What can hang from each mark:
dolinu: lota mevav
duva: lota rekuz
mevav: dibo dolinu
nove: ziba
rekuz: duva
kofo: ziba
ziba: lota nove
lota: duva palu ziba

Known rows, with every way that one mark hangs from another:
mevav(dibo dolinu(lota)): [ 30.6  -8.6 -11.8   6.3   0.5 -41.4   1.0  29.4  16.5 -32.0 -55.5  -6.0
  -5.3  18.7  -6.3 -61.5 -41.8   6.7 -26.6  -7.9]
rekuz(duva(lota(palu))): [ -6.0 -19.3 -27.6  -7.6  -6.7   7.8  36.6 -22.7  27.5  -0.6 -48.2  -7.6
 -13.9  24.3  14.9  35.5 -25.3 -14.5   2.6  17.8]
duva(lota(ziba)): [ -7.4   3.4  -3.3 -13.1 -25.0 -10.8  43.6  -8.5  32.1 -13.1 -28.5 -22.8
   2.1  25.9   1.5  11.9 -39.5 -10.5  -8.9  11.2]
duva(lota(palu ziba(nove)) rekuz): [-37.6  28.2   3.1 -30.5 -35.9  15.8  55.6 -37.9  28.4   8.8 -13.8 -12.9
   5.3  32.9  35.5  -0.3 -36.0 -38.8  10.3  16.4]
ziba(lota(duva(rekuz) palu) nove): [-12.7  16.5 -11.4 -12.1  -4.8  15.5   7.0 -28.0 -10.4  -1.8  -2.5   0.4
  -5.2  13.2  43.7 -14.2   7.7 -35.9  -3.2   4.4]
rekuz(duva(lota(palu ziba(nove)))): [-26.0   5.3  -5.5 -12.2 -21.2   6.2  63.9 -19.6  27.3  11.6 -14.2 -15.3
   1.8  32.4  30.4  25.4 -12.8 -22.2   1.2  28.0]
dolinu(mevav(dibo)): [ 37.1 -38.9  -2.4  -7.1 -12.1  -8.1  17.5  13.0  14.4 -46.2 -49.4 -23.2
  -1.0  20.8  -7.1 -23.9 -25.9  27.3   0.4   4.5]
dolinu(lota(duva palu) mevav(dibo)): [ 35.4 -36.5 -20.4 -10.5 -19.7  17.8 -13.3  26.0  11.3 -19.2 -22.3   6.1
 -11.5  -2.2  -1.1 -22.4 -15.5   6.8   4.7   4.7]
nove(ziba(lota(duva))): [  4.5  15.7   7.5   0.6   3.3 -10.1   1.6  -4.1 -22.2 -38.7 -16.6   2.9
 -16.7  -8.1  24.8   2.0  -0.4  -8.7 -13.5  -8.0]
lota(duva palu): [ 23.0 -11.4 -35.6 -10.6  -1.5   5.5   1.9  -0.8  -3.4  -0.1 -19.3   6.3
  -9.3  -5.8   5.0   6.2   5.3  -6.5 -11.5  12.5]
lota(duva(rekuz) ziba): [-13.4  12.0 -18.2 -35.4  -3.5  -2.5  29.8  11.8  10.6 -16.9 -26.9 -26.2
   4.8   5.6  11.1  -7.6 -32.4 -34.1 -17.3  19.7]
ziba(lota(duva palu)): [ 20.0 -17.1 -26.2  -1.1  -1.6  16.6  -7.1  -5.9 -13.3  -2.1  -9.0   1.1
 -16.5  -3.2  24.9   7.5  23.4 -16.7 -10.9   9.9]
kofo(ziba(lota nove)): [ -9.0  29.0 -17.7  24.2 -14.9 -47.4   2.3 -26.3 -11.5 -38.7   1.1   2.5
  -0.9  14.8   3.9  -4.4  15.7  20.3  10.9 -12.0]
dolinu(lota): [ 22.2  13.3 -28.1  20.1 -25.3 -34.5  -6.1  12.4  36.4 -40.2 -24.4   0.1
 -20.4   0.8  -9.8 -14.0 -23.6  13.1  -4.5  -5.8]
lota(duva(rekuz) palu ziba(nove)): [-18.9  23.1 -12.3 -33.4 -15.3  13.6  34.8  -6.3   3.5   7.6   3.2  -7.2
   5.9   3.8  32.7 -10.4  -9.5 -39.2  -4.0  23.1]
rekuz(duva(lota(ziba))): [-20.1  -3.7 -12.0 -13.8  -9.3 -12.2  58.9  -1.3  32.6 -13.4 -42.6 -33.1
  -1.9  31.6  10.2  29.5 -38.3 -18.5 -11.8  23.6]
dolinu(lota(duva palu) mevav): [ 26.5 -27.6 -27.7  -3.5 -33.3   5.3 -16.8  15.0  16.0 -16.4  -7.8  20.3
 -26.5  -8.7   4.9   5.9 -14.7  12.1  16.3   4.1]
kofo(ziba(lota(duva(rekuz)) nove)): [-36.0  39.8 -23.6  -9.3   2.4 -34.3  -2.0 -29.3 -25.0 -31.6  -8.8   3.3
   8.2  18.9  14.2  -8.5  -5.6 -12.2   6.4 -12.7]
dolinu(mevav): [ 25.9 -30.4 -11.8  -0.9 -24.3 -20.5  17.3  -0.6  22.1 -43.6 -33.0  -7.8
 -15.3  14.0  -1.1   4.3 -26.8  33.2   9.4   2.5]
kofo(ziba(lota(palu) nove)): [ -8.0  21.7 -21.0  19.0 -18.9 -17.8  -0.8 -35.2 -17.3 -19.6  11.9  11.0
  -5.1   1.8  19.9   4.3  38.1  13.0  18.6  -1.2]
lota(duva palu ziba(nove)): [  2.8  10.7 -15.3 -14.2 -13.1   3.0  26.7   5.1  -1.6  11.8  16.8   5.0
   3.8   0.5  24.7  -7.4  14.1 -14.7 -13.3  23.9]
kofo(ziba(lota)): [ -0.3  10.2 -27.3  18.8 -10.4 -35.3  -4.8 -15.9 -13.8 -44.4 -16.9  -6.9
  -7.0  -0.5  -4.1  10.0  10.0  16.3  11.2  -5.7]
nove(ziba(lota(duva palu))): [  8.8   5.3   2.8  -3.0  -5.0  20.2  -2.7 -13.8 -26.6 -17.1  -4.1  11.0
 -24.2 -19.7  40.9   9.4  18.4 -19.2  -2.9   6.0]
kofo(ziba(lota(duva palu) nove)): [ -9.3  16.7 -32.3   6.1  -6.3 -12.6 -13.3 -24.7 -35.4  -7.0  16.7  20.3
   0.5   0.4  17.3   5.7  39.9  -0.8   8.7  -2.8]

Rows:
[  8.9   5.0  -8.8   5.3 -18.5 -44.4  18.1  28.3  26.2 -20.6 -20.6  -8.3
 -12.7   4.0   5.9 -32.3 -39.9   1.7 -20.0   8.7] : mevav(dolinu(lota(ziba)))
[ 10.6   3.8 -15.5   5.7  -5.6   4.6  -1.4 -16.8 -14.9   1.7  10.1  10.4
 -10.7   9.0  33.3  -6.1  29.3 -13.0 -12.1   3.3] : ziba(lota(duva palu) nove)
[-19.2  13.0 -13.6 -27.3  -5.9 -32.0  15.4  31.2   9.0 -13.1 -26.3  -5.6
  -2.7   8.2  12.4 -36.9 -60.0 -36.0 -22.2   7.4] : mevav(dolinu(lota(duva(rekuz) ziba)))
[-12.4  18.8   6.7 -19.3  -5.0  31.5   4.7 -26.4 -22.4 -20.7 -19.0   2.7
 -20.1 -16.3  50.0   5.0  -3.3 -42.5   6.0   6.1] : nove(ziba(lota(duva(rekuz) palu)))
[  8.0  12.3 -11.2   9.4   3.8 -24.1  -0.7  -8.5  -8.6 -21.6  -3.1   1.7
  -6.2  21.0  20.9 -16.1   8.7  -2.2 -24.6  -8.8] : ziba(lota(duva) nove)
[-13.9  15.1   1.1  -9.9 -34.1   6.7  50.1 -29.1  26.1  13.9   1.4  -4.8
   4.4  26.8  25.4   6.9 -13.4 -12.4   2.0  15.6] : duva(lota(palu ziba(nove)))
[-11.4   1.4 -20.5 -38.9 -11.9  26.7  25.2   4.1   1.0   2.3 -16.7 -17.6
   2.4  -6.3  25.0   2.2 -12.7 -42.7  -3.0  33.1] : lota(duva(rekuz) palu ziba)
[ 27.5 -33.6   0.7  -4.5 -41.7  26.3  15.8  31.1  29.0 -24.7 -10.0 -18.0
  -9.0  -5.6  11.1 -23.0 -11.6   3.1  15.2  25.0] : dolinu(lota(palu ziba) mevav(dibo))
[ 35.7 -27.0  -4.5   5.3 -28.2 -13.6  -2.6  25.2  35.0 -53.5 -39.7 -11.8
 -11.4  14.0 -11.9 -33.4 -35.1  27.1   7.3  -5.7] : dolinu(lota mevav(dibo))
[ 22.2 -27.4  -1.8 -16.7 -22.8  -1.5   6.4  50.3  16.1 -35.3 -14.5 -16.4
  -1.2   4.6  -5.0 -31.0 -26.3   2.2  -9.2  12.8] : dolinu(lota(duva ziba) mevav(dibo))
[-28.2  13.1  -0.5  -8.2 -13.5 -21.7  68.0 -11.1  30.9  -9.9 -23.8 -22.6
   6.1  45.1  21.3  15.8 -34.7 -13.4 -10.8  18.6] : rekuz(duva(lota(ziba(nove))))
[ 11.7  -5.6 -13.7   1.2 -26.6 -16.1  18.9  21.7  19.6   0.4 -11.0   1.1
 -17.0  -7.7  19.1 -24.8 -17.9  -4.3  -7.8  19.9] : mevav(dolinu(lota(palu ziba)))
[-16.4  27.1   9.8 -15.4   1.9  -0.6  10.1 -16.7 -19.1 -42.4 -28.9  -5.9
 -14.8  -3.4  36.6  -5.5 -24.4 -33.8  -4.3  -5.2] : nove(ziba(lota(duva(rekuz))))
[-17.0 -18.0 -16.7 -17.7 -16.7  18.5  55.6 -10.9  28.4   7.0 -32.3 -24.1
  -6.4  16.7  23.5  39.9 -21.2 -27.7  -0.6  34.5] : rekuz(duva(lota(palu ziba)))
[  6.9  12.7  -5.9  -0.6 -28.0   3.3  37.3  -6.0  16.2   2.0  10.2  -6.4
  -2.3   4.7  26.5  -7.8  12.0  -1.8  -2.9  25.4] : lota(palu ziba(nove))
[ 15.5   4.8 -19.9   7.4 -40.7   5.4  10.2  20.7  33.7 -11.5   3.4  -8.7
 -19.4 -18.1  11.3  -2.7   1.2  -7.0   7.2  23.9] : dolinu(lota(palu ziba))
[ -4.9   4.8 -36.3   5.2   4.8 -31.9 -17.0  -8.4 -29.5 -36.2 -12.4   2.3
  -1.7  -3.2  -9.4  10.8  12.4   3.6  -2.3  -6.2] : kofo(ziba(lota(duva)))
[ 12.2  -9.3 -26.2 -19.8 -11.9  18.5  20.0  13.1   1.2  10.5  -1.0  -5.3
  -4.6 -11.6  13.1   6.5   6.9 -17.0 -14.2  30.9] : lota(duva palu ziba)
[  0.3  -2.6 -39.5   0.6  -2.2  -4.4 -18.9 -15.7 -33.9 -12.7   0.3  10.9
  -6.7 -14.8   8.7  19.3  32.5  -3.0   5.9   3.2] : kofo(ziba(lota(duva palu)))
[  5.9  36.2  -5.2  19.3 -34.6 -35.9  20.5  16.4  37.9 -29.2  10.1  -3.8
  -5.5   6.8   7.1 -26.2 -16.0   4.3  -5.0   4.9] : dolinu(lota(ziba(nove)))
[ -6.8   4.6 -19.5 -15.3   3.5  -3.2   0.8  -8.2  -4.7 -31.6 -33.3 -16.6
  -7.5  14.2  20.5  -8.3 -17.8 -33.4 -14.1  -4.0] : ziba(lota(duva(rekuz)))
[ 27.2 -24.3   7.0  -2.4 -34.8  -4.7  17.9  41.3  35.1 -43.8 -21.0 -27.4
  -4.1   8.4  -3.1 -31.0 -34.3  15.0   1.5  14.4] : dolinu(lota(ziba) mevav(dibo))
[ 22.6 -15.3  -5.3  -4.9 -13.2  -2.8  17.6  34.8  13.1  -2.3 -27.4 -12.8
  -4.5  -1.6  12.8 -52.6 -17.3 -13.0 -16.7  20.6] : mevav(dibo dolinu(lota(palu ziba)))
[  0.5  21.4 -11.2  -9.8  -6.6 -24.3  28.9  11.8   2.5  -8.5   5.1  -4.5
   9.3  13.9   9.7 -15.1  -5.4  -6.2 -25.4  13.4] : lota(duva ziba(nove))
[ 33.2 -28.4 -12.4  -5.6 -11.9 -13.6 -10.6  35.5  13.5 -42.4 -33.0  -2.9
  -6.8  11.0 -14.2 -31.7 -33.3  14.9  -5.1  -5.5] : dolinu(lota(duva) mevav(dibo))
[ -5.0  -6.8  -8.4 -17.2 -31.2  20.1  39.7 -16.6  24.5   9.4 -17.6 -14.3
  -3.5  12.0  13.0  19.4 -19.7 -19.8   2.0  22.8] : duva(lota(palu ziba))
[ 13.3   4.4 -28.5  -6.9 -26.5   7.9   0.5  27.1  18.4   1.6   6.8   3.5
 -13.6 -21.3   8.8  -3.2   2.0 -16.4  -7.1  22.0] : dolinu(lota(duva palu ziba))
